Known rows, with every step that occurs
B > C: [  5   7   3   2  18   8  -3  -7  23  -5  12   5   8   6   8   1   5  -7
   6   5  -1  10   1   2 -11]
B > C > Q: [ 7  0  2  4 26 15 -3 -1 12 -1  7  8 -2 -2  5  4  8  3 -2  7 -1 -5 13 11
 -3]
C > B: [ -4   7   2   0  -4   4 -12  11   3  -4   9   1  14 -14   7 -10   3 -15
  10   3   5   0   1 -11 -15]
B > C > U > M: [  6   5   1  -1  -3   0   1  -7  12   3   6   6 -24   2  -4  -4   1   1
  14  10  -7 -10   3   3  10]
U > W: [ -3  -3  -1  -3   9  12   1  -1   9   1   0   9  -2  -6   4  -5   1  -8
  -3 -12  -6  19  -8  -8 -13]
B > M: [  1   7   2   1  17   6  -1  -4  21  -4  11  -1  30   1  16  -5   5  -7
 -14  -3   5  11   1  -5   2]
Q > M > U > W: [ -3   1   1 -10 -15   0  -4   8   3  -1   0  -4 -10   6   0  -2 -14  -4
  -7  -3   2   2   4  -3  -2]
W > B > C > Q > M: [  1   3  -1   5  22  -2   3  -3   9  10  -3   4  -2   5   0  16  -2  14
  -4   5  -4 -24   7  14  -1]
M > U > W > B: [  1  -6  -7  -1   1   2   4   7 -29   3  -4  -3 -15  -3  -6   0  -3   5
   5 -15  -6   2 -12   6 -14]
C > Q: [  1  -6  -1   1  15  23  -7   7   2  -2   8  10   8 -14   7   0   8  -5
  -9  -2  -4   8   6   5  -1]
Q > W: [ -5   7  -4  -6 -14   7   1  -2  -4  -8   8  -2  25  -1   0   0   4  -6
  12   3   4  24   0  -4  -4]
U > M > B: [-10 -11   3   3 -15   0  -3   4  13   0   0   7 -11   5  -7  -5  -3 -17
   0   5  -6  12  -6 -16  -1]
Q > W > U > M: [ -2  -4  -1  -6 -38 -11  12 -12  -6 -12  -9  -2  20  -2 -13   7   3 -15
  24   1   1  22   9 -12   8]
U > M > B > C: [ -3  -5   6   7  -7  -9  -2  -6  24  -1  -4   4 -20  16  -5   0  -4  -9
   3  12  -5  -3  -1  -9  -3]
Q > M > U: [ -2   4   2 -11 -21   4 -10  13   5  -5  12  -7  14   7   4  -2  -8 -15
   0   5   6   1  10  -1   5]
U > W > B > C: [  2   1  -2   7  29  -3  11 -13   4   8  -6   4 -16   5  -2   6   0  12
   5 -11  -8  -1 -16   6 -20]
Q > M: [ -7   6   3  -7  -5   6  -3   5  24  -1  12   1  21   3   9   2  -5 -17
  -4   0   1  11   3  -9   2]
C > U > W: [  4  -1  -3  -7   5  10  -2   8  -9   4   5   9 -17 -16   3 -10   0   2
  -5  -9  -8   4  -9   0  -2]
U > M: [ -5  -3   0  -1 -11   9   1  -5  17  -4   5   3   2   1  -2  -3   0 -18
   8  -3  -9  20   0 -10   1]
U > W > B > M > Q: [  2   5  -5   9  34   5   8 -15  -8   6  -4 -11  -1   2   3   2   0  21
 -12 -15   2   6 -15  11   1]
W > U > M: [  4  -8   3  -3 -22  -2   6  -7   5  -8  -3   6  10  -6  -6   3   3 -26
  15  -6  -5  20   4 -12   5]
M > B > C > U > W: [  7  -6   4   1   9 -10  -2   8  -2   9  -5  14 -39  -1  -1  -9  -3  10
  -9   5  -4 -20 -10  -1  -6]
B > C > U: [11  8  1 -3 10  6 -7  2  4  0 12  8 -7 -6  7 -4  5  1  9  7 -3 -9  1  8
  3]

Rows
[  1   7   4  -1  -3 -10  -7   6 -10  -2  -3 -13  -6  -3   8 -15  -5   9
  -8  -1  14 -22   9  -5  -4] -> C > B > M > U > W
[  2   1   7  -3  -1 -20  -1   7  17  12  -4  10 -36   8  -2  -4 -14  12
 -15  11   1 -25  -3  -4   0] -> Q > M > B > C > U > W
[ -3  -9   1  -1 -22  -4  -6  13  -6   4   1   8 -24  -5  -6 -11  -3  -7
  -2   8  -9  -7  -8  -9  10] -> C > U > M > B
[ -3  -1  -4  -1  -2  14  -2   3 -14  -4   4   0  18 -11  -3   5   8   4
   1   3   2   9   9   5   1] -> C > Q > W
[  4   3  -5   2  25  -9  12  -5 -15  13  -6  -1 -10 -10   6  -6   2  23
 -13 -14  -5 -15 -15   6   3] -> C > U > W > B > M
[  8   0   4   2   2  -4 -11  12   1   3   9  10 -17  -1   3  -6   2   3
   0  13   0 -18  -5   3   0] -> M > B > C > U
[ -8  -8   5   1  -4   1 -10  19   9   6   1   9  -1   1   1   3  -6  -4
 -25   9   1 -14   8  -4   2] -> C > Q > M > B
[  4  10   1   3  21  14  -5  -8   8  -8   9 -12  21   5  13  -3   5   0
  -8   1  10  16   1   9  12] -> B > M > Q
[ -5 -13   2  -3 -43 -23   8  -4 -12  -8 -16   2   6   3 -18   4  -2 -15
  15   6   2  11   3 -17   4] -> Q > W > U > M > B
[ -2 -20   2   1 -34 -16   5   1 -19  -4 -20   6  -3  -6 -21   7   1  -3
   2   9   2   1  12  -8  10] -> C > Q > W > U > M > B
[  7   6  -6   5  31   1   4  -6 -26  11  -4 -10 -18  -5   2  -3   0  30
 -12 -12   0 -10 -15  18  13] -> C > U > W > B > M > Q
[ -4  -4  -5   2  18   4   9  -2  -7   8  -2   5  -6  -7  -3   2   0   2
   1 -20 -11  12 -20  -2 -19] -> U > W > B
[  5  -4   2   1 -18   5   0  -9  -6 -12  -2  -5   2  -1  -8   5   3 -19
  15  -3   0  26   2  -1  14] -> W > U > M > Q
[ -4   3  -1   2  -4  18  -6  -8   4  -6   8  -6  -9   5  -5   1   1 -10
  12   0  -4  26  -2   1  11] -> U > M > Q
[ -1   8  -7  -1  -7 -11   5  -6 -28  -4  -1 -22  28   9   0   2   1  18
   6  -1  11 -11   0  10   7] -> Q > W > B > M > U
[ -4   0   1  -3   4  12  -5   9  14   3   7   6  12  -5   5   4  -1  -5
 -17   3  -2  -2  13   0   6] -> C > Q > M
[-11  -3   6  -3 -14  -7  -7  14  22   0   6   5  10   9   3   0  -8 -15
 -13   9   2  -1  -3 -15  -1] -> Q > M > B
[  5 -12  10   4 -18 -19   3  -8  13  -5 -12   9 -11  12  -9   5   0 -16
   9   8   0  -3   5 -11   2] -> W > U > M > B > C
[ -3 -10  -5  -2   1  -1   3  10 -22  10 -12  -3 -24  -2  -8   7 -10  16
 -11  -9  -5 -21   2  11   0] -> C > Q > M > U > W > B
[ 12  -2   1   1   0  -4   6 -10 -13  -8 -10   5  14  -5  -6  15  10   6
  11   8  10   0  19   9   4] -> B > C > Q > W > U
[  2  12   3   0  -9  -7 -14  11  -6  -6   5 -15  15  -2  12 -12   1  -4
  -1   7  18 -22  13  -4   1] -> C > B > M > U
[ -7   4  -8  -1  -4  -1   7  -4 -20  -1   2  -5  23  -3  -5   7   5   3
  17  -5  -2  16 -13   1 -10] -> Q > W > B
[ 10  -7  -5   7  21   2   3   1 -28   9 -13   2 -33   0  -7   7   0  26
  -2  -6  -5 -23  -1  23 -10] -> M > U > W > B > C > Q
[  5   5   1  -4   0   6  -8   3   2  -8   9 -13  23   6  13  -7   3  -2
  -8   1  10  -1   7   5  10] -> B > M > U
[ -3  12   5   4   6  -4  -8   1  16  -4   6  -4  23  -5  16 -10   4  -6
  -4   4  13  -9   6 -10  -5] -> C > B > M
[  4  -1   4  -3   6   0  -1   3   4   4  -9  -1 -31  11  -2   6 -11  17
 -14   7   2 -23  19  12   3] -> B > C > Q > M > U > W
[ -8   5  -9   5 -12  -1   7 -14 -21  -1  -4 -17   1   9 -20  10   0   8
  27  -1  -4  19 -10   7   7] -> U > M > Q > W > B
[ -2   2  -4   5  28  -4  13 -12   2   8  -8  -3   5   0   6   0   0  13
 -13 -19  -4   2 -14   0  -7] -> U > W > B > M
[ -5  10  -6   2   9 -10  11 -12  -7   0  -2 -13  35   6   4   6   4  14
   4  -5   6   1  -6   3   0] -> Q > W > B > M
